What can hang from each mark:
F: L Q
D: T
T: E K L Q Z
E: P
N: L Q
L: N
Q: N
P: X
X: T

Each row was made from one small tree. The marks that hang from a mark follow it in brackets, in alphabetical order. Every link used is in the known rows. Write each row's tree.
Known rows:
E[P[X[T[L]]]]: [-0.11, -2.14, -1.13,  0.42,  0.19, -1.56, -0.18,  3.33,  0.61,  1.33,
 -0.69, -0.46,  1.81, -0.61, -1.86, -5.05,  0.74, -3.56,  1.98,  1.16,
 -3.23, -0.50,  0.48,  3.03,  2.84, -1.12, -0.30,  2.57, -2.50]
D[T[E K L[N] Q]]: [-3.61, -4.49,  2.57, -1.29,  0.29,  1.49,  2.30, -0.95,  4.06, -2.96,
 -1.84, -0.50,  1.19, -1.82, -2.09, -2.41, -3.44,  0.64,  2.31, -2.34,
  1.68,  0.28, -1.22,  1.68,  5.32, -2.12, -0.74,  2.56, -5.92]
N[L Q]: [-1.35, -2.16, -0.52, -0.49,  0.33, -0.61,  2.64,  1.51,  0.81, -2.84,
 -1.74, -1.61,  0.88, -0.10, -1.20, -1.57, -2.18, -1.35, -0.51, -0.29,
  0.25, -0.65,  5.00,  1.44,  2.59, -0.44,  1.69, -0.35, -3.84]
X[T[E K Q]]: [-1.03, -4.57,  2.26, -1.78,  0.41, -1.90,  4.17, -1.28,  3.94, -3.71,
 -1.28,  0.03,  1.53, -0.63, -3.43, -2.01, -1.43, -1.04, -0.03, -0.57,
 -0.17,  0.13,  1.22,  3.89,  2.49, -4.01, -0.63,  1.09, -3.52]
P[X[T[E]]]: [-0.08, -2.61, -1.52, -0.92,  0.28, -3.14,  1.83,  1.14,  2.66, -0.17,
 -0.61,  0.19,  1.56,  0.30, -2.44, -5.43,  0.68, -3.03, -0.21,  0.42,
 -0.76, -1.07,  1.07,  3.13,  2.23, -1.33,  1.40,  1.41,  0.16]
E[P[X]]: [ 0.30, -1.64, -0.51,  0.04,  0.53, -1.87, -0.64,  2.20, -0.65, -0.33,
  0.34, -0.31,  0.68, -0.11, -1.33, -3.28,  2.08, -4.64,  0.93,  2.36,
 -2.25, -0.75, -1.38,  0.66,  1.69, -0.11,  1.28,  2.47, -1.28]
F[L[N] Q]: [-2.73, -2.59,  0.35, -0.28,  0.25, -0.63,  0.71,  0.35,  0.80, -2.46,
 -0.96,  1.05,  0.57, -0.57, -0.67, -1.32, -1.46, -0.92,  1.56,  1.93,
 -1.87, -0.48, -1.12, -0.46,  3.58, -0.26,  0.54, -1.54, -4.59]
D[T]: [-0.47, -1.54, -0.88, -1.32,  0.39, -2.03,  0.31,  1.58, -0.03, -0.78,
 -0.91,  0.17,  0.75, -0.76,  0.03, -1.92, -1.65, -0.62,  0.64,  0.60,
  0.46, -1.24, -0.06,  2.70,  1.75,  0.97, -0.60,  1.45, -0.83]
Q[N[L]]: [-2.50, -2.01, -2.03, -0.43,  0.26, -0.81,  2.83,  0.89,  0.69,  0.82,
 -1.91, -0.01,  1.27, -1.33, -1.04, -1.33, -4.34, -1.17,  2.04, -0.85,
 -0.17, -0.63,  1.71,  1.05,  1.75,  1.07,  1.97,  0.93, -1.02]
D[T[K Q[N] Z]]: [-2.33, -4.29,  0.73, -4.50,  0.66,  0.02,  3.85, -1.66,  1.78, -0.10,
 -0.06, -0.47,  1.19, -2.54, -0.86,  0.59, -2.93, -1.75,  2.74,  0.40,
  0.31,  0.86, -0.65,  4.28,  1.26, -0.91, -1.59,  1.62, -2.01]
D[T[L]]: [-1.82, -1.65, -0.70, -0.55,  0.10, -0.48,  0.86,  2.06,  0.73,  0.16,
 -2.05, -0.72,  1.24, -1.10, -0.04, -2.34, -2.20,  0.51,  2.64,  0.20,
  0.90, -0.72,  1.27,  2.76,  3.02,  1.01, -0.18,  1.51, -2.42]
L[N]: [-1.60, -2.41, -0.81,  0.31,  0.47, -0.62,  0.16, -1.72,  0.64, -1.60,
 -1.00,  0.78,  0.39, -0.47, -1.61, -0.73, -1.70, -1.35,  0.18,  0.54,
 -0.79, -0.28, -2.34,  0.28,  2.47,  0.86,  0.38,  2.11, -1.40]
X[T]: [-0.06, -2.50, -0.80, -0.88,  0.24, -2.73,  1.20,  0.19,  0.76, -0.80,
 -1.16,  0.35,  1.63, -0.42, -1.51, -2.13, -1.79, -1.25, -0.44,  1.00,
 -1.58, -0.71,  1.08,  3.55,  1.29, -0.36, -0.68,  1.32, -1.05]
X[T[E[P] K L Q Z]]: [-2.77, -4.99,  2.88, -0.99,  0.23,  0.83,  3.54, -0.80,  3.44, -3.50,
  0.23, -1.20,  2.82, -0.68, -3.35, -3.75, -1.55, -1.73,  3.70,  0.38,
 -2.05,  2.77,  1.20,  5.21,  4.29, -5.26, -1.13,  1.54, -5.52]
P[X[T[E L]]]: [-1.50, -2.49, -1.09, -0.02,  0.03, -1.89,  2.39,  1.97,  3.33,  0.45,
 -1.43, -0.48,  1.75,  0.42, -2.80, -5.91, -0.26, -1.50,  1.79, -0.16,
 -0.63, -0.40,  2.50,  3.49,  3.39, -1.75,  1.73,  1.64, -1.45]
P[X[T[K L]]]: [-0.34, -3.43,  0.92, -0.39, -0.30, -1.56,  3.42,  1.96,  2.81,  0.00,
 -1.30, -0.08,  1.06, -0.77, -2.92, -3.24, -0.14, -0.61,  1.31, -0.31,
 -1.88, -2.60,  0.06,  4.33,  1.92, -1.74, -0.14,  2.53, -1.41]
F[L[N[Q]]]: [-2.03, -2.14, -0.85, -1.28,  0.45, -0.73,  0.21,  0.56,  1.14, -2.80,
 -2.37, -0.93,  0.81, -1.38, -0.80, -0.96, -1.99, -1.07,  0.29,  0.84,
 -1.38, -1.38,  1.20,  0.21,  3.28,  0.11, -0.88, -0.35, -3.83]
T[E[P] Q]: [-1.70, -3.07,  1.03, -0.73,  1.38, -0.72,  0.73, -0.06,  1.41, -3.49,
 -0.84, -0.73,  1.43,  0.05, -1.64, -2.48, -0.42, -3.58,  1.42,  1.60,
 -0.46,  2.52,  0.80,  0.95,  3.20, -2.36,  1.22,  1.11, -4.96]
D[T[E[P] K Q[N[L]]]]: [-2.79, -3.89,  1.21, -2.87,  0.55,  0.39,  2.16,  1.27,  2.44, -0.72,
 -0.29, -0.83,  2.46, -2.62, -1.19, -3.67, -4.71, -2.64,  3.41, -2.03,
  0.88,  0.09,  0.12,  1.76,  4.15, -2.32, -0.75,  1.92, -5.55]
T[K L]: [-2.05, -3.20,  1.96,  0.78, -0.01, -0.34,  3.50,  0.49,  2.17, -2.28,
 -2.13, -0.34,  0.49, -0.76, -2.56, -0.16, -1.32,  1.67,  2.51,  0.13,
 -0.18, -1.62, -0.27,  2.41,  2.29, -0.31,  0.89,  2.06, -2.97]
D[T[Q]]: [-0.58, -3.02,  0.27, -2.85,  0.60, -0.99,  0.91,  0.87,  0.34, -1.38,
 -1.33, -0.13,  0.57, -1.15,  0.18, -0.85, -1.95, -1.67,  0.49,  0.80,
  0.65,  0.37,  1.46,  2.82,  1.85, -0.55, -0.83,  0.71, -3.34]

Which tree is each row?
[-2.34, -4.75,  0.80, -2.09,  0.54, -0.09,  3.35,  0.37,  3.53, -1.01,
 -0.78, -0.42,  2.93, -2.34, -2.86, -3.84, -4.33, -3.21,  2.09, -1.89,
 -1.20,  0.57,  1.13,  2.51,  3.72, -3.68, -0.98,  1.98, -5.16]	X[T[E[P] K Q[N[L]]]]
[-0.61, -3.82,  1.11, -0.25, -0.55, -0.37,  2.10,  1.22,  1.65, -0.17,
  1.40, -0.63,  1.93, -0.56, -2.82, -4.50,  1.04, -2.82,  3.23,  1.20,
 -3.74, -0.34, -1.20,  5.01,  2.87, -3.18, -0.75,  2.93, -2.01]	E[P[X[T[K L Z]]]]
[-3.58, -4.03,  1.78, -2.24,  1.38,  0.69,  1.87,  0.97,  2.95, -0.28,
 -1.66, -1.09,  2.53, -3.06, -1.89, -2.59, -3.47, -1.91,  4.24, -0.95,
  1.09,  1.10, -0.35,  2.06,  4.48, -1.15, -1.52,  2.65, -5.97]	D[T[E[P] K L Q[N]]]
[-3.17, -2.68, -1.16, -1.32,  0.88, -0.67,  3.29,  1.25,  0.93,  0.20,
 -1.04,  0.28,  1.50, -0.65, -1.37, -1.35, -3.46, -1.50,  1.79,  0.44,
  0.03,  0.51,  2.24,  0.26,  2.16,  0.78,  2.41, -1.25, -3.77]	F[Q[N[L]]]
[ 0.13, -4.69,  2.19, -2.41,  0.12, -1.69,  3.73, -0.97,  2.27, -2.87,
 -1.25,  0.27,  1.08, -1.24, -2.39, -0.51, -1.22, -0.81, -0.71,  0.27,
 -1.54, -0.31,  0.38,  4.09,  1.33, -3.02, -1.60,  1.30, -2.91]	X[T[K Q]]
[-2.33, -2.43, -0.47,  1.14,  0.62, -0.90,  0.35,  1.37,  2.06, -1.11,
 -1.47, -0.68,  3.01, -0.21, -2.48, -5.26, -1.60, -1.50,  2.40,  0.66,
 -1.07,  0.80,  1.51,  2.70,  4.51, -1.94,  0.16,  2.19, -3.95]	X[T[E[P] L]]
[-2.05, -5.38,  0.57, -3.21, -0.49,  0.51,  6.06, -1.45,  2.59, -0.52,
 -0.20, -0.08,  2.06, -1.92, -2.06, -1.19, -4.85, -1.23,  2.50, -1.11,
 -1.73,  0.84,  1.59,  4.98,  2.27, -3.28, -1.03,  0.89, -2.64]	X[T[K Q[N[L]] Z]]
[-0.79, -2.42, -0.35,  0.15,  0.90, -2.57, -0.34,  0.49,  1.22, -1.49,
 -0.19, -0.14,  2.67, -0.09, -2.34, -4.65, -1.01, -2.98,  0.65,  1.06,
 -1.51,  0.19, -0.02,  2.80,  2.84, -1.81, -0.41,  1.86, -2.54]	X[T[E[P]]]
[-2.75, -2.75,  1.94, -0.10,  0.33, -0.45,  2.77,  1.15,  3.32, -2.24,
 -1.38, -0.52,  1.64, -0.62, -2.20, -3.38, -2.64,  1.53,  3.15, -1.38,
  2.08, -1.84, -0.24,  3.03,  3.89, -0.99,  0.40,  2.09, -2.83]	D[T[E K L]]
[-2.36, -5.65,  2.09, -1.17, -0.47,  1.98,  4.04, -2.93,  3.46, -2.22,
 -0.66, -0.09,  1.70, -1.57, -2.80, -1.03, -2.88, -0.50,  2.24, -0.86,
 -2.22,  2.11, -0.67,  4.70,  3.92, -3.37, -2.16,  2.16, -4.37]	X[T[K L[N] Q Z]]
[-4.21, -4.77,  2.58, -1.70, -0.13,  2.74,  3.34, -2.16,  4.02, -3.02,
 -0.18, -0.60,  1.43, -1.05, -2.01, -2.31, -3.33,  0.08,  3.81, -1.90,
  1.37,  1.81, -1.10,  3.41,  5.28, -3.08, -0.60,  2.20, -4.99]	D[T[E K L[N] Q Z]]
[-2.21, -5.01,  1.76, -1.91, -0.24,  0.27,  5.73, -0.07,  4.51, -2.12,
 -0.18, -0.95,  1.73,  0.09, -3.52, -4.39, -0.11, -1.53,  3.07, -0.27,
 -1.28,  1.52,  1.89,  5.53,  3.73, -5.13,  0.91,  1.28, -2.83]	P[X[T[E K L Q Z]]]
[ 1.30, -2.13, -1.51, -0.55,  0.41, -3.03, -0.94,  2.10,  0.03,  0.81,
  0.38,  0.19,  1.55, -0.54, -1.61, -4.48,  1.23, -5.10,  0.08,  2.16,
 -3.57, -1.02, -0.66,  2.97,  1.82, -1.23, -0.80,  2.16, -0.85]	E[P[X[T]]]
[-2.13, -2.07, -0.81, -1.27, -0.02, -0.75,  1.49, -0.68,  1.40, -1.76,
  0.62, -0.53,  1.85,  0.85, -0.84, -3.45, -1.88, -0.89,  2.32,  0.73,
  1.48,  0.46,  0.55,  3.84,  2.70, -0.75,  1.32,  1.07, -0.82]	D[T[E Z]]
[-1.42, -4.37,  2.85, -1.59,  0.34,  0.20,  3.02, -0.64,  2.26, -3.50,
  1.80, -1.16,  1.18,  0.21, -3.04, -3.24,  2.07, -4.58,  2.83,  1.43,
 -1.53,  1.69, -1.31,  2.82,  2.60, -4.54,  1.66,  1.85, -3.39]	T[E[P[X]] K Q Z]
[-4.47, -3.47,  1.70, -1.04,  0.20,  1.98,  2.49, -1.64,  4.10, -3.43,
 -0.23, -2.19,  2.18, -1.24, -2.22, -2.72, -2.62, -0.07,  2.62, -1.53,
  1.94,  0.20,  0.01,  3.44,  5.29, -1.93, -0.93,  1.86, -4.48]	D[T[E K L[N[Q]] Z]]
[-1.50, -3.93,  0.55, -1.61,  0.41, -0.57,  1.46, -1.33,  1.61, -3.09,
  0.89, -0.78,  2.62,  0.29, -2.00, -4.02, -0.97, -4.12,  1.50,  1.70,
 -1.84,  3.86,  1.72,  4.44,  3.40, -4.36, -0.64,  0.58, -4.04]	X[T[E[P] Q Z]]
[-2.17, -5.04,  0.19, -4.13,  0.65, -1.19,  5.46, -1.60,  3.98,  0.49,
  0.23, -0.36,  1.94, -1.31, -3.16, -3.11, -0.97, -3.81,  1.61,  0.23,
 -1.08,  1.29,  0.33,  4.90,  1.95, -3.70,  0.45,  1.28, -0.77]	P[X[T[E K Q[N] Z]]]
[-3.32, -2.64, -0.66,  1.41,  0.12,  1.58,  0.09, -0.35,  1.93, -0.49,
  1.18, -0.86,  1.99,  0.28, -2.31, -5.67,  0.20, -4.10,  4.27,  0.58,
 -1.73,  2.06, -2.01,  0.84,  5.46, -1.72,  2.15,  3.14, -2.84]	T[E[P[X]] L[N] Z]
[-2.63, -4.51,  2.78, -0.70,  0.25,  1.54,  3.57,  0.07,  3.05, -3.01,
  0.60, -1.67,  1.22,  0.06, -3.17, -3.94,  1.57, -3.26,  4.64,  0.72,
 -1.35,  2.14,  0.11,  3.05,  3.97, -4.61,  1.61,  2.02, -4.91]	T[E[P[X]] K L Q Z]
[-1.10, -3.83,  0.88,  0.09, -0.61,  0.73,  0.63, -0.18,  1.88, -0.22,
  1.63, -0.07,  1.95, -1.16, -2.79, -4.51, -0.13, -3.40,  2.66,  0.06,
 -3.94,  0.05, -4.04,  3.77,  4.38, -2.62, -1.81,  3.80, -2.62]	E[P[X[T[K L[N] Z]]]]
[-2.99, -5.31,  0.76, -2.82,  0.44,  0.52,  5.33, -1.72,  3.03,  0.19,
 -1.29, -0.46,  2.09, -2.45, -2.62, -0.13, -3.62, -0.43,  2.97, -0.04,
 -1.84,  2.00,  1.65,  5.50,  2.32, -2.22, -1.77,  1.41, -3.00]	X[T[K L Q[N] Z]]
[-1.28, -3.67,  0.22, -1.91,  0.56, -2.13,  3.00, -0.91,  2.71, -2.57,
 -1.64, -0.19,  1.72, -0.18, -2.12, -3.02, -1.83, -1.89, -0.34,  0.27,
 -0.19,  1.52,  2.70,  3.46,  2.80, -3.25,  0.12,  0.32, -3.10]	X[T[E Q]]
[-2.97, -3.61,  1.80,  0.41,  0.94,  0.38,  0.89, -0.78,  4.15, -3.08,
 -0.86, -1.66,  3.08, -1.73, -3.65, -4.12, -2.02, -2.19,  0.82, -1.08,
 -0.81,  0.06, -0.16,  1.85,  5.55, -2.82, -2.80,  2.43, -6.10]	X[T[E[P] K L[N[Q]]]]
[-4.70, -4.32,  2.06, -1.25,  1.14,  2.09,  4.21, -1.47,  3.14, -1.56,
 -0.54, -1.43,  2.51, -1.49, -2.99, -1.43, -1.99, -2.21,  5.44,  0.43,
 -0.37,  3.50,  0.41,  2.63,  3.89, -2.74,  0.45,  1.81, -5.49]	T[E[P] K L Q[N] Z]
[-0.64, -4.83,  2.12, -1.87, -0.23,  0.72,  2.96,  0.63,  1.98, -1.18,
  0.98, -1.00,  1.72, -0.97, -2.65, -3.75,  1.08, -3.57,  3.16,  0.92,
 -3.45,  1.98,  0.21,  5.45,  3.06, -4.79, -1.21,  2.22, -3.98]	E[P[X[T[K L Q Z]]]]
[-3.37, -4.59,  1.52, -1.91,  0.54,  0.36,  5.69, -0.43,  3.75, -2.03,
 -2.26, -0.64,  1.63, -1.43, -2.55, -1.25, -4.32, -0.99,  2.28, -2.18,
  1.03,  0.02,  1.69,  1.03,  2.99, -2.17,  2.11,  0.90, -4.04]	T[E K Q[N[L]]]
[-4.04, -3.70, -0.69, -1.44,  0.68,  1.55,  3.06, -0.55,  1.51, -1.10,
  0.16, -1.21,  2.54, -0.69, -1.50, -3.10, -3.79, -4.30,  4.12, -0.03,
 -0.78,  3.60,  2.29,  1.82,  3.85, -2.88,  2.03,  0.65, -4.44]	T[E[P] Q[N[L]] Z]
[-4.84, -3.97,  2.00,  0.39,  0.37,  2.15,  3.86, -2.80,  4.44, -4.16,
 -0.43, -2.12,  1.65, -0.45, -3.69, -1.45, -2.11, -0.17,  2.17, -0.96,
  0.94,  1.08,  0.64,  2.55,  4.82, -2.26,  0.63,  1.41, -4.57]	T[E K L[N[Q]] Z]
[-2.82, -3.43, -1.84,  0.21, -0.52,  0.66,  2.16, -1.00,  3.48,  0.52,
  0.08, -0.11,  2.20,  0.29, -2.78, -5.83, -1.08, -2.23,  2.63, -0.82,
 -1.31,  1.37, -0.21,  3.61,  4.86, -2.03,  1.02,  2.08, -1.21]	P[X[T[E L[N] Z]]]
[-3.06, -1.66, -0.54,  0.08,  0.51, -0.53,  1.33,  1.90,  2.13, -1.02,
 -2.09, -0.96,  1.87, -0.22, -1.09, -3.96, -2.67,  0.58,  3.05, -0.32,
  1.99, -0.39,  1.61,  2.36,  4.14, -0.01,  1.37,  1.72, -3.05]	D[T[E L]]
[-3.10, -3.56, -0.21, -1.80, -0.16,  2.60,  1.34, -1.39,  1.39, -0.90,
 -0.59, -0.45,  1.17, -1.47,  0.02, -1.48, -3.22, -0.92,  3.29, -0.33,
 -0.24,  2.61,  0.05,  2.98,  4.35, -1.03, -1.08,  1.62, -4.30]	D[T[L[N] Q Z]]
[-2.62, -5.03,  0.64, -2.66,  0.29, -0.61,  5.58, -0.48,  4.28, -0.68,
 -1.85, -0.23,  2.33, -2.12, -2.79, -2.86, -5.36, -0.77,  1.39, -2.54,
 -0.01, -0.20,  2.15,  3.17,  3.16, -3.24,  0.03,  0.94, -3.90]	X[T[E K Q[N[L]]]]
[-1.05, -1.55, -0.32,  0.35,  0.85, -2.03, -0.35,  1.90,  1.09, -0.99,
  0.33, -0.51,  1.30,  0.45, -2.03, -5.28,  1.57, -4.70,  1.65,  1.60,
 -0.96, -0.17, -0.83,  0.41,  2.88, -1.07,  2.11,  2.04, -1.75]	T[E[P[X]]]
[-0.75, -2.61,  0.45, -1.41,  1.05, -1.09,  0.90,  1.11,  1.42, -1.82,
 -0.08, -1.00,  0.99,  0.19, -1.85, -4.06,  1.57, -5.50,  0.89,  1.47,
 -0.91,  1.86,  0.61,  0.70,  2.70, -2.59,  1.97,  1.02, -3.88]	T[E[P[X]] Q]
[-3.78, -4.38,  0.54, -3.47,  0.02,  1.19,  5.31, -0.64,  3.25, -1.06,
  0.05, -1.02,  2.07, -1.51, -1.27, -2.41, -4.76, -0.90,  4.09, -1.93,
  1.45,  0.94,  1.31,  3.84,  3.62, -2.81,  0.75,  0.95, -3.33]	D[T[E K Q[N[L]] Z]]
[-2.50, -3.77, -1.31, -2.46,  0.99, -0.44,  3.49,  0.14,  2.22,  2.16,
 -3.56, -0.04,  2.36, -2.75, -1.70, -0.86, -4.03, -1.04,  1.64, -0.01,
 -1.34,  2.04,  3.22,  3.36,  2.25, -0.40, -1.10,  1.10, -3.48]	X[T[L Q[N]]]
[-3.84, -4.60,  1.65, -2.06,  0.19,  1.62,  4.46, -1.23,  2.76, -2.60,
  0.78, -1.19,  2.26, -1.19, -2.58, -2.42, -3.43, -2.98,  4.20, -0.72,
 -0.45,  2.52,  0.66,  2.24,  3.63, -3.79,  1.31,  1.34, -4.89]	T[E[P] K Q[N[L]] Z]
[-1.08, -3.09, -1.66, -0.61, -0.60, -0.65,  2.90,  1.18,  1.54,  0.92,
 -0.03, -0.53,  1.47,  0.11, -1.89, -4.25,  0.04, -1.88,  2.31,  1.30,
 -2.51,  0.55,  2.10,  5.45,  2.57, -1.46,  1.11,  1.42, -0.35]	P[X[T[L Z]]]
